Each row comes from the steps of one walk. Every step used is in the known rows, and no mark comes twice. Write the walk behind each row, first mark first.
Known rows
M/U/P/X/H/L: [-50   6   1  14  24 -17  64  15 -18  16  22   7 -64  -8  -5   2 -21  -1
  34 -16  76   9  59]
P/X: [ 18 -15  -5 -48  21  17  20  -2  55  16 -49   4   9  -5  -3   5 -28  19
  13  44  26  38 -32]
U/Y: [ 51 -11   2 -17 -28   7   3  38  14   1 -27   2  91   3  10  31  26  13
 -28  60  -1  -9 -30]
M/U: [ -1  14 -21 -30 -13 -47  28  71  37   5  -3  -6  19   2 -19  27   1  14
   4  34   1 -21  61]
H/B: [ 35  -3 -22 -23  -5 -28 -45   1  55 -31 -12  -1  42   2   2  -5  35   6
  -6  15 -48   7  -4]
H/B/M/U/Y: [ 13   0  13  34 -55   2 -48  44 -23 -35  12 -21  94  13 -23   7  74 -36
 -26  -3 -68 -64  85]
P/X/H/L: [-24  -8 -18   5  44   7  17  -8  91 -22 -29  12 -55  -8   5 -20 -40 -10
  30  -5  29  73  15]
R/U: [ 50 -10 -24  -9  13 -28  40  13   9 -36  29  -4  47   4 -16  54 -45  45
 -17  70 -15 -28 -99]
R/U/Y: [ 69 -13   0   4 -18 -13  36  23 -36 -23  25  -4 114   5  -2  68  -1  40
 -39  87 -18 -52 -93]
P/X/H: [-22  -2  -5  -1  28  23  14  -1  72  16 -45   9 -51 -12  23 -17 -17  -1
  21   7  26  67 -19]
L/H: [ 17  13 -11 -74   7 -52 -12  30  28  -3 -59   3   3   1   3   5  -2   5
 -22  -7 -20  18  -7]
E/U/P/X/H/B: [ -25   -2   20  -21    5  -55   12  -51 -104    9   49   11  -43   -4
   47   19   23   26   24  -22   22  -19  -50]
L/H/B/M: [ 16   1   0 -22  -2 -18 -88 -10  15 -59 -38 -13  15  11 -14 -32  23 -37
 -33 -58 -84   8   8]
B/M/U/R: [ 12 -24   1  51 -31  16  -7  42 -67  10  38 -14  19  16 -39  25 -17   0
 -13  37   8 -41  16]
R/U/P/X/H/L: [   3  -16   -3   34   51    2   73  -45  -50  -26   51   10  -34   -4
   -2   27  -68   30   11   21   59    5 -103]
H/U: [ 40  12 -35 -38   1 -14   7   9 104  10  24   9  23  -2   9   9  -2  29
   2  33 -26   0   3]
B/H: [ -7  14 -13 -44  -7 -12 -21  10  47 -32 -66  -4  40   7  -6 -11 -37 -14
 -15  -1 -12  47   5]
M/U/P/X: [-10  -1  13 -41   0  -6  66  24 -57  54  -3  -2   1  -6 -13  29 -12  29
  17  31  70 -24  18]
L/H/B/M/U: [-18  22   2 -22 -20 -55 -64  35  -8 -42 -21 -21  10  11 -30 -21  45 -43
 -21 -71 -86 -38 107]
H/B/M/U/P: [  3  -2   6  26 -26   1 -26  14 -67 -29  40 -17  30  14 -30   1  28 -13
 -14 -19 -19 -59  26]
Y/U: [ 36 -14 -14  24   1 -57  34  37  12 -17  16  -1  27  -3 -27  56 -23  38
  -3  80  -6 -31 -31]
X/H: [ -7   6 -22  17  12  -2   0  29  79 -11 -20   8 -35  -4  23  -7  -7   0
   1   8   1  45 -23]
B/M: [ 23 -18 -12   8   6  46 -21  16  54 -47 -12 -10  23  13 -26  -1 -43  -8
 -17  28 -17  17 -52]

Write each row's walk
[-18 -17  24  57  14  72 -40 -58 -31 -19  -3  -1 -41   0  11 -42   9 -30
   2 -45   6  28 -56] : U/P/X/H/B/M
[-39   4  31  66 -33  34 -36  17 -13  -8 -14 -13  16  -1   3 -26  75 -60
   1 -43 -42 -23  97] : P/X/H/B/M/U/Y
[ 20   7 -14 -13 -30  -5 -26 -26   3  29   9   7  38   7   8  -4 -21   6
 -15   7 -13  10  16] : B/H/U/R
[ 21  15 -10 -60  -1 -74 -63   0  21 -23 -51  -1  20   0   8 -17  49 -10
 -22 -39 -68   5  29] : L/H/B
[  5  -9  -6  30   4  31   3 -36  20  78  28  21 -54 -13  37  -7   1  18
  20  14  25  28 -10] : P/X/H/U/R
[ -7   7 -20  26   2 -26 -52   3  70 -32  -7   6 -21  -3  28 -25  47 -15
   1 -25 -47  30   8] : X/H/B
[-37 -18  19  91 -18  32 -46 -13 -61  17  23  -9 -44   3  -8 -26  33 -38
  15 -36 -15  -9  64] : P/X/H/B/M/U/R
[-56   8   7  53  -1  19 -38   7  35 -22  -8 -13 -49  -1 -10 -40  33 -49
  22 -56 -41   8  96] : P/X/H/B/M/U
[ -6  18   8 -62   0  26  17 -57   0  39 -22  10  17  -4   9 -19 -42   8
   5 -17  34  27   2] : B/H/U/P/X
[ 29 -16 -11  20  -4  26 -74 -12  47 -67  -5 -12  37  14 -21 -21   9 -23
 -17  -8 -64   5 -19] : H/B/M
[-17  -8  13   6  24  38  37 -20 -18  38 -21  14 -53 -11  29  -6 -18  13
  11   9  71  44 -72] : U/P/X/H
[ 34  -2  -3 -49  12  29  42 -38   7  56  23  15   6  -9  13   8 -19  43
  12  31  45  -1 -42] : H/U/P/X
[-29 -10   6 -26  31 -49  68 -35 -84  -8  60  15 -61   0  24  33 -55  32
  34   0  72   6 -48] : E/U/P/X/H/L
[-11 -15  22  60  20  -9  65  -7 -66  33  18  10 -51 -16   3  32 -23  31
  16  38  65  -9 -69] : Y/U/P/X/H
[-11 -10  23  11 -10  28  -9 -16 -74  -1  15 -16  13   6 -32 -10  19 -15
   6 -19   5 -36  29] : H/B/M/U/P/X
[ 19  17  10 -89  16 -15  30 -36 -24  67 -15  15 -13 -12  19  -7  -3  27
  -3 -23  25  -3 -15] : L/H/U/P/X
[  1  34 -26 -52 -13 -17 -20  -9  93 -11 -22   3  36   3   7 -18 -27  -5
  -6 -12 -39  27  48] : B/H/U
[ -26    9   36  -30   -7  -15  -26  -13 -102    8  -23  -15   -9    4
  -25  -21   31  -29  -10  -75  -14  -39   60] : L/H/B/M/U/P/X
[  8  18 -18  15   2   5  24  -9  31  33  51  19 -37  -7  41  -6   4  23
   1  -8  21  -1 -38] : X/H/U/P
[-37   9   8  76 -20   8 -27  15 -50 -28  44 -11 -30   6  -5 -20  39 -33
  -4 -58 -19 -35  36] : X/H/B/M/U/P
[-15 -12  23  -2  -1  48  42  12 -68  19   7 -12   0   6 -36   9 -34   1
   5  13  54 -26  -3] : B/M/U/P/X
[-54  -1  24  49   6  51  34  13 -49  19   7  -7 -63   0 -11 -13 -23 -21
  13 -23  52  -1  11] : B/M/U/P/X/H
[  5  12   6   5  -9  37  15  -8  70  51  -5  17   9 -15  49 -10  40  -1
   6   8  -2  16  29] : P/X/H/U/Y
